What can hang from each mark
Z_815: Z_572 Z_825
Z_112: Z_62 Z_825
Z_286: Z_62
Z_863: Z_62 Z_572
Z_572: Z_815 Z_863
Z_170: Z_815 Z_913
Z_748: Z_370 Z_815
Z_370: Z_748
Z_62: Z_370 Z_863 Z_913
Z_913: Z_62 Z_170
Z_825: Z_112 Z_815

In the rows, 128 means zero.
Known rows, with every way that one mark hangs from another
Z_286(Z_62(Z_370(Z_748))): [127 126 126 122 172 131 111 165 156 107 132 127  83 138 141 107 147 153
 133 133  94 120 110 170 140  80 132 147 168 127 152 154  81 107 105 118
 107 161 168  74 119 169 144 164]
Z_825(Z_815): [107 115 129 145 145 157 115 107 143 151  93 117 159 106 163 130 147 161
 144 123 153 202 141 103 117 160 147 130 175 127 139  97 128 129 143 137
 113 117 117  94 149 122 103 139]
Z_815(Z_572(Z_863(Z_62)) Z_825(Z_112)): [143 157 143 117  90 170 140 137  95 114  76 156 180 113  74 161 136 107
  98 104 134  58 145 145 132 108 161 188  53 138  67 139  89 176 158 119
 165 112 101 146  58 155 152 133]
Z_815(Z_572(Z_863) Z_825(Z_112)): [142 148 113 134  95 182 143 110  89 138  69 138 174  72  60 140 133 111
 121 114 150  69 126 135 109 139 153 178  66 147  81 120 103 172 164 127
 161 111 120 136  93 121 147 139]
Z_572(Z_815(Z_825) Z_863(Z_62)): [126 152 127 132 133  94 120 149  75  93 117 136 167 156 108 147 126 108
 104 119 129 133 144 169 144 126 145 162 144 124 124 158  85 129 128  66
 149  89  99 176  95 189 192 122]
Z_815(Z_572(Z_863) Z_825): [122 125  93 130  91 135 124 104  76 143 104 127 147 104  93 143 131 102
 119 102 142  95 123 127 124 161 136 153  93 143  96 110  98 166 143  91
 163 113 128 152 115 126 154 152]
Z_748(Z_370 Z_815(Z_572 Z_825)): [129 161  92 109  85 109 123 100  54 147 113 167 172  97 140 149  74 121
 126  97 139 151 117 130  90 143 119  88  76 159 113  95  98 117 158 116
 153 108 142 111 153  98  95 137]
Z_748(Z_370): [112 111 123 104 145  99 128 137 136 155  97 122 149 115 155 139 112 159
 127 153 140 152 103 116  74 144 155  99 126 155 124 136 111 114 142 120
  68 145 116 127 141 106  83 119]
Z_370(Z_748(Z_815(Z_572))): [ 92 117 143 112 121 150  79 115 105  98 147 169 137 106 149 152 128 113
 149  93 108 133 158 121 119 118 137  89 136 113 157  99 114 129 123 129
 159 123 143  65 135 143  75 193]
Z_913(Z_170(Z_815)): [151  63 144 113 119  70 131 135 200 164 153 107  85 133 136 133 140 176
 119 173 109 108 128 115 131 163 115 102 110 117 151 141 150  98 126 134
 136 126 115 167 140 108 101 101]
Z_815(Z_572 Z_825): [117 143  89 126  94 150 122 102  88 127 112 132 148 120 130 150 104 130
 123 100 150 157 114 121 127 160 147 144 110 144 142  84 103 124 144 102
 148 114 127 133 127  98 109 130]
Z_170(Z_913(Z_62(Z_370))): [ 94 104 152 119 169 139 131 122 130  90 125  98 100 135 173 138 134 187
 134  70 131 136 128 156 178 117 149 163 151 122 117 114 149 122  81  88
  80 127 139 121 112 125 140 124]
Z_913(Z_62(Z_370 Z_863)): [111 150 116 108 164 147 143 148 132 125 148  63  89 153 138  75 151 129
 131  64 169 146 122 112 146  95 131 156 170 111 102 109 138 119  77 113
  76 131 119 139 132 153 136 126]
Z_170(Z_815 Z_913(Z_62)): [ 94  32 147 131 136  91 124 107 153 123 105  94  55 122 127 203 133 200
 149  92 102 143 124 168 193 149 155 142 140  98 118 124 157 130 115  96
  74 137 113 164 106 103 104 110]
Z_62(Z_370 Z_863(Z_572(Z_815))): [118 197 138 105 164 132 181 175 113 107 176  92 125 131  97  85 138 128
 123  95 166 166 139 100 103 110 126 174 208  61 150 151  94 109  98 134
  79 117 115 143 121 115 125 103]
Z_748(Z_370 Z_815(Z_572)): [115 130 134  71 109 118 112 129 101 155 117 162 164 103 166 147 101 135
 135  99 132 133 133  96  72 131 141  80 105 144 102 113 111 135 137 115
 115 114 131  93 138  89  67 155]
Z_825(Z_112(Z_62(Z_370 Z_913)) Z_815): [146 173 120 159 151 199 140 122 152 129 100 171 189 143 186  72 150 120
 150 195 129 152 118 121 111  89 128 129 140 179  99 142 185 163 138 174
 109 138 121  59 143 118 142 103]
Z_62(Z_370 Z_863): [120 165 113 112 158 139 160 167 136 122 175  79  99 120 128  57 135 125
 126 107 165 148 124 120 125 103 126 153 154 115 131 122 127 107  96 146
 111 132 125 139 152 123 112 107]
Z_572(Z_863): [100  91 144 130 144 114 115 143 143 153 104 101 126 109 108 133 167 123
 121 135 131  90 132 116 110 140 144 129 140 130  99 146 115 166 146 108
 132 131 124 150 110 156 125 157]
Z_748(Z_370 Z_815(Z_572 Z_825(Z_112))): [149 177 113 115  87 154 140 109  61 151  75 179 202  66 104 140  82 126
 128 110 150 131 123 143  79 129 137 115  45 158 103 105 103 131 174 138
 153 109 135  94 126  99  92 127]
Z_370(Z_748(Z_815(Z_825))): [ 96 134 112 187 134 118  90 106  84  94 138 154 122  98 110 137 116  98
 129 110 108 168 135 185 155 111 104  88 130 130 189 111 107 100 166 134
 202 131 168  98 157 198 121 162]
Z_170(Z_815 Z_913(Z_62(Z_863))): [110  46 139 137 147  93 150 122 151 122 138  63  32 109  85 169 135 174
 152  76 123 153 126 162 195 151 156 150 149  76 115 110 159 114 100 129
  64 136 103 198 116  88 104 108]
Z_370(Z_748(Z_815)): [ 85 104 154 144 159 124  81 127 123 102 144 153 122 104 136 140 145 113
 140 118  97 149 148 151 134 105 127  77 153 116 173 127 119 118 142 130
 160 137 154  82 145 185  83 183]
Z_62(Z_913(Z_170)): [145  92 155 121 127  98  95 101 183 153 136 108 137 167 182 121 124 132
  94 176 119 125 121  95 115 146 120  59 136 140 146 151 172 134 128 138
 120 135 144 145 137 128 127 131]
Z_815(Z_572(Z_863)): [107  95 134  87 111 148 113 133 126 148 111 120 137 115 122 147 152 120
 127 111 133  74 130  90 102 156 151 140 123 128  86 126 108 179 128  99
 125 113 115 135 104 116 117 170]
Z_913(Z_62(Z_370 Z_863) Z_170(Z_815)): [164 104 109  98 138  87 164 140 181 153 186  54  42 163 133  75 142 147
 121 104 138 103 122 117 156 124  98 129 126  98 110 131 167  89  58 132
  95 122 112 179 147 133 150  84]
Z_825(Z_815(Z_572)): [119 121 115 110 116 182 119  95 127 144  92 131 175  99 174 146 132 153
 147 104 160 179 149  76 109 175 163 145 161 123 126  72 116 148 122 124
 108 102 107  80 141  81  93 157]
Z_913(Z_62(Z_863) Z_170(Z_815(Z_825))): [171  92  91 159 105  67 150 106 144 167 158  66  54 136  83 127 124 134
 109 105 142 139 111 136 172 167 105 120 103 105 125 105 152  74 120 130
 135 129 109 218 147 139 163  93]
Z_286(Z_62): [122  94 156 129 149 121  97 164 160 171  87 106  93 122 128 152 158 180
 122 143 115 128 109 127 125 120 151 143 165 125 117 142  85 126 156  97
 111 142 136 127  98 134 111 164]
Z_112(Z_62 Z_825(Z_815)): [ 93 115 170 171 155 149 108 154 128 147  85 167 143 125 169 162 126 141
 174 183 137 184 152  63 102 164 114 148 182 159 156  79 136  80 138 150
 144 132 130  77 174 130 137 141]
Z_370(Z_748(Z_815(Z_572(Z_863) Z_825))): [111 126 101 155 106 127  90  92  58 101 136 167 142  89  88 153 123  61
 131  83 108  96 145 162 145 131 108 102  98 132 129 112  96 152 138 121
 209 119 163 107 132 183 154 191]
Z_370(Z_748(Z_815(Z_572 Z_825))): [105 141  99 149 105 140  93  92  67  87 137 171 140  98 125 153 100  88
 136  83 118 153 144 160 146 124 120 104 112 128 174  88 103 113 138 122
 199 122 158  81 153 159 115 172]
Z_286(Z_62(Z_370)): [136 137 130 110 154 134 115 186 163 149 119 104  93 145 146 102 158 173
 124 135 128 112 110 139 129  89 128 160 157 134 115 144  94 122 117 103
 110 141 155 103 110 138 145 143]
Z_170(Z_815(Z_572 Z_825(Z_112)) Z_913): [147 103 114 140  86 152 174  98 108 100  87 147 124  59  66 184  89 184
 145 116 123 116 123 200 173 163 163 196  55 117 137 101 138 134 148 137
 136 118 116 145 102  44  98  81]
Z_572(Z_815(Z_825(Z_112))): [145 176 106 161 132 164 139 120  77 109  75 149 194 103  90 121 113 157
 134 148 150 174 116 160 118 139 158 175 135 126 170 123 115  97 150 100
 138  84 100 124 118 131 131 103]
Z_825(Z_112 Z_815(Z_572(Z_863(Z_62)))): [144 135 174  93 110 204 139 123 139 131  60 158 204  96 119 156 163 125
 121 100 144  92 177 101 112 121 180 183 100 121  48 133 102 195 133 138
 126 102  81  96  69 136 142 155]
Z_286(Z_62(Z_370 Z_863 Z_913(Z_170))): [200 142 132 110 146  98 135 162 195 168 165  69  88 168 153  53 136 127
  88 156 128  99 102 114 125  98 101 100 148 124 113 166 149 118  90 152
 101 151 167 154 129 129 187 135]

Rows
[111  52 138  92 104 113 143 116 144 108 134 129  88  95 124 190 109 190
 155 106 102 118 134 150 157 168 166 154 108 101 139 108 144 140 109 117
 105 122 116 144 111  32  66 106] : Z_170(Z_815(Z_572) Z_913)
[165  77 125  83  93 104 149 116 172 168 159  75  62 146 121 139 133 149
 124  83 133 103 134  77 141 171 135 119 115  88 101 101 157 101  78 121
  90 119  91 193 129  86 120 124] : Z_913(Z_62(Z_863) Z_170(Z_815(Z_572)))
[ 79 149 178 158 175 130  93 190 100  71 169 199 103 150 162 123 117 100
 170 159  85 117 160 131 116  80  64 114 158 155 185 121 140  68 107 145
 188 155 178  39 175 200 150 149] : Z_112(Z_62(Z_370(Z_748(Z_815))) Z_825)
[186 111 115 157  99 108 158 112 161 160 113 129 122  93  75 126 118 166
 111 184 125 101 124 163 138 154 112 135  54 136 144 134 148  95 161 156
 174 122 116 163 129 119 131  68] : Z_913(Z_170(Z_815(Z_825(Z_112))))
[133 109 141 112 160 118 117 105 160 100 167 112 104 166 185  97 138 142
 115 110 114 115 132 129 144 113 121  97 147 133 155 131 141  76  59 114
 104 141 144  96 144 196 168 139] : Z_913(Z_62(Z_370(Z_748)) Z_170)
[161  72 130  80  88 101 133 124 179 157 155 126  96 126 148 142 123 165
 123 149 117  92 133  94 116 177 127 113  97 113 135 118 139 110 111 124
 131 111 110 150 137  69  87 113] : Z_913(Z_170(Z_815(Z_572)))
[157  90 122  86 128  86 135 130 185 146 161  87  75 183 166 102 147 167
 126 113 113  87 126 131 156 125  93 120 112 122 109 142 163 105  77  96
 106 126 123 149 133 141 154  90] : Z_913(Z_62(Z_370) Z_170(Z_815))
[156 141 129  98 138 108 115 117 178 137 171 112 137 179 205  66 120 120
  94 165 127 107 120 109 118 118  96  79 131 150 141 162 175 133  98 135
 118 132 161 126 143 131 154 109] : Z_62(Z_370 Z_913(Z_170))
[138 139 172 132 147 101 110 165 162 128 160 161 122 210 214  97 102 115
 125 220 105  91 132  78  97 124  62  90 140 183 163 144 186  86  95 142
 150 152 169 107 173 140 184 107] : Z_112(Z_62(Z_370 Z_913(Z_170)) Z_825)
[141  92 169 153 143  89  99 128 184 156 144 145 134 181 202 116 131 123
 115 236 106 121 100  87 117 136 125  38 134 179 139 157 184 117 142 148
 135 152 128 147 148 124 130 128] : Z_112(Z_62(Z_913(Z_170)))
[115  81 115  73 115 130 151 112 130  97 148 111  71 152 155 161 116 192
 159  50 110 105 130 160 183 129 141 171 114 104 106 108 153 138  63  82
  66 119 122 125 106  70 119 101] : Z_170(Z_815(Z_572) Z_913(Z_62(Z_370)))
[116 154 105 129  93 146  95 108  64 128 129 153 153 103 126 147 114 109
 131  84 142 147 137 127 143 138 116 117  98 131 136  83 114 133 162 111
 206 102 147 109 133 126 109 152] : Z_748(Z_815(Z_572 Z_825))
[ 92 133 155 139 147 115 141 126 155 148 133  81 106 139  94 137 150  82
 102 117 151 155 122  83 121 120 120 102 179  78 118 165 129 185 171 172
  74 177 139 167 107 117  93 133] : Z_62(Z_863(Z_572) Z_913)
[120 184 117 169 141 116 168 132  82 114 143 103 139 103  54 135 114 107
 114 106 177 194 126 122 124 154 130 166 188  72 173 125  79  97 154 130
 117 117 118 183 124 123 133 110] : Z_62(Z_863(Z_572(Z_815(Z_825))))
[126 148  95 150 122  85 118 116  71 156 109 147 159  96 131 135  89 127
 122 121 142 172 112 158 103 131 106  78  94 167 134 116 106 108 173 123
 158 125 156 124 153 139 111 123] : Z_748(Z_370 Z_815(Z_825))
[139 172 141 157 169 205 157 146 147 134 101 166 186  97 160  73 156 155
 163 186 140 154 134 111 113  99 144 167 131 167 109 121 149 122 135 174
 132 127 101  59 138 114 129 102] : Z_825(Z_112(Z_62(Z_370)) Z_815)
[104 176 136 114 152 127 158 142 152 133 168  82 106 152 115  87 142  77
 101 102 157 137 125  97 115  85  92 124 173  86 107 173 130 180 135 169
  76 173 161 146 116 123 120 110] : Z_62(Z_370 Z_863(Z_572) Z_913)
[ 89 151 169 137 160 137 124 198 124 114 140 161 108 167 172 117 114 138
 166 182 122 114 136  90 105 109  91 159 154 171 158 110 134  76 103 123
 146 150 146  86 164 145 144 111] : Z_112(Z_62(Z_370) Z_825)
[145 123 135 111 110 216 139 101 129 163  50 138 199  58 104 136 163 134
 141 111 147 103 155  99  90 158 171 174 114 121  65 111 118 196 140 147
 124  99  98  83  99 103 133 161] : Z_825(Z_112 Z_815(Z_572(Z_863)))
[ 98 148 152 102 168 129 121 160 142  47 170 144 120 169 170 115 134 126
 117 111 107 131 145 176 143  58 139 138 146 128 156 160 100 105  91 124
 108 147 134  86 116 195 125 122] : Z_863(Z_62(Z_370(Z_748)))
[165  85  89 112  71  94 125  77 123 152 130 113  96 159 133 169 108 157
 119  95 124 107 119 120 160 180 116 121  72 126 111  88 138 104 114  94
 138 111 112 176 130 112 149 106] : Z_913(Z_62 Z_170(Z_815(Z_572 Z_825)))
[135 118 110 192 114 130 157 150 132 146 102 166 115 109  74 139 134 149
 156 210 109 121  94 177 142 118 129 149  76 166 123 141 147 107 193 156
 165 148  86 160 126 112 104  73] : Z_170(Z_815(Z_825(Z_112(Z_62))))
[107 136 162 183 158 154 137 159 129 147 111 134 125 108 138 136 118 119
 172 172 157 194 149  53 102 162 115 152 194 135 151  68 142  72 123 180
 134 144 115 106 179 121 140 130] : Z_112(Z_62(Z_863) Z_825(Z_815))
[122 153 134 195 137 161 140 144 109 136  87 170 157 102 102 133 133 138
 140 204 133 137  96 143 124 115 152 145  92 187 131 119 133  98 187 155
 169 144 103 136 121 132 117 107] : Z_815(Z_825(Z_112(Z_62)))
[114 113 157  69  95 118  91 132 136 113 115 134 152 192 160 165 145  82
 102 101 106  68 149 105 125 108 146 117 120 126  58 175 124 230 127 100
 105 128 115 146  70 143 144 161] : Z_815(Z_572(Z_863(Z_62(Z_913))))
[156 117  81 127  76 154 151 115 110 151  79 139 134  85  31 151 134 122
 136 122 121  57 125 163 130 146 127 180  45 130  76 136 113 179 165 126
 157 113 104 155  97 103 141 108] : Z_170(Z_815(Z_572(Z_863) Z_825(Z_112)))
[167 107 104  93 118  73 127 123 195 139 185 109  95 190 177  80 121 130
 111 166  97  94 119 141 131 125  74  88 111 132 133 175 187 147  94 132
 113 132 149 139 151 116 144  78] : Z_62(Z_370 Z_913(Z_170(Z_815)))
[127 161 122 154 105 187 110  92  68  93 100 187 170  66  85 148 112 102
 137  94 123 134 149 170 132 111 134 126  85 135 159  96 117 123 158 150
 195 116 149  66 121 151 107 159] : Z_370(Z_748(Z_815(Z_572 Z_825(Z_112))))
[100 140  97 118 158 135  98 113 143  68 158 129 130 182 177  85 127  92
 127 132 101 143 121 166 129  87 108  98 168 139 171 160 142 146  94 137
  93 156 169  78 149 168 135 134] : Z_62(Z_370(Z_748) Z_913)
[180  95 100  84  82  94 138 108 186 151 177  95  88 154 136 109 106 110
 113 143 121 107 126  88 121 166 115  80 109 101 127 134 176 141 101 157
 101 127 118 187 145  56 113 112] : Z_62(Z_863 Z_913(Z_170(Z_815(Z_572))))
[105 168 123 156 135 114 144 121  78 124 113 131 160 121  93 159 124 131
 115 121 153 187 126 132 124 151 129 154 184  94 172 132  78 116 168  98
 129 118 122 148 115 133 129 112] : Z_863(Z_572(Z_815(Z_825)))
[148 145  98 135 165 126 113 154 163 107 153  92  70 165 125  78 134  95
 121 125 103 134 100 172 143  67 116 121 181 111 142 169 112 135  94 151
  75 177 178 110 130 165 167 156] : Z_286(Z_62(Z_370(Z_748) Z_863 Z_913))
[117 159  88 127 166 134 124 127 143  76 180  97 107 163 144  58 119  73
 126 116 122 157 118 155 133  85 108 108 175 118 165 154 145 132  79 166
  78 160 158 111 166 155 139 128] : Z_62(Z_370(Z_748) Z_863 Z_913)
[101 177 159 152 162 120 163 166 150 131 181 118 109 169 129  87 151  70
 130 164 141 128 106  89 114  71 100 103 171 125 103 176 145 160 147 183
  92 192 136 149 130 118 121 110] : Z_112(Z_62(Z_370 Z_863(Z_572) Z_913))
[160  77 162  92 101  47 110 135 205 130 158 120 102 209 172 149 126 132
  92 168  85  97 133 137 149 118 113  74 108 115 123 189 167 142 131 129
 114 136 119 178 111 137 128  92] : Z_863(Z_62(Z_913(Z_170(Z_815))))
[100  96 139 108 123 137  84 120 102 112 142 155 137  95 117 153 149  79
 140  91  92  76 158 126 118 118 130  92 123 115 114 132 109 164 125 120
 175 126 146  89 125 172 118 217] : Z_370(Z_748(Z_815(Z_572(Z_863))))
[148 190 115 198 145 161 170 157  76 108 117 149 159  98  69  94 114 121
 150 197 152 182 103 141 116 128 168 168 141 150 162 116 128  57 140 147
 144 101  70 161 140 114 138  95] : Z_572(Z_815(Z_825(Z_112(Z_62(Z_863)))))
[121 188 145 164 131 158 163 123  86 121  83 149 182  96  57 149 132 146
 118 134 155 166 130 139 106 133 143 173 152  96 156 142  84 123 187 122
 123 120 113 131  93 131 121 102] : Z_863(Z_572(Z_815(Z_825(Z_112))))
[138 175 124 187 139 161 143 145  80 111  92 183 185 116 108 124 117 149
 154 210 134 167 101 153 120 121 167 156 136 168 161 126 128  79 159 114
 148 101  83 129 128 125 138 102] : Z_572(Z_815(Z_825(Z_112(Z_62))))
[154 145 164 126 142  87 145 118 158 143 160  93 141 157 120 117 123  95
  90 147 144 159 133  69  96 156 121  82 201  68 162 170 138 123 121 152
  84 127 124 182 124 108 140 129] : Z_62(Z_863(Z_572(Z_815)) Z_913(Z_170))
[120 132 109 131  89 129  99 119  57 146 123 146 150  94  95 146 128  79
 122  77 129  83 147 131 135 141 108 121  83 131  87 107 107 172 158 103
 217 100 150 134 119 148 148 176] : Z_748(Z_815(Z_572(Z_863) Z_825))
[124 139 113 108  79 117  98 107  96 109 112 137 159 184 131 162 113  58
  91  99 118  83 132 140 149 115 129 127  88 145  69 154 112 214 146  94
 141 126 132 161  79 156 179 145] : Z_815(Z_572(Z_863(Z_62(Z_913))) Z_825)
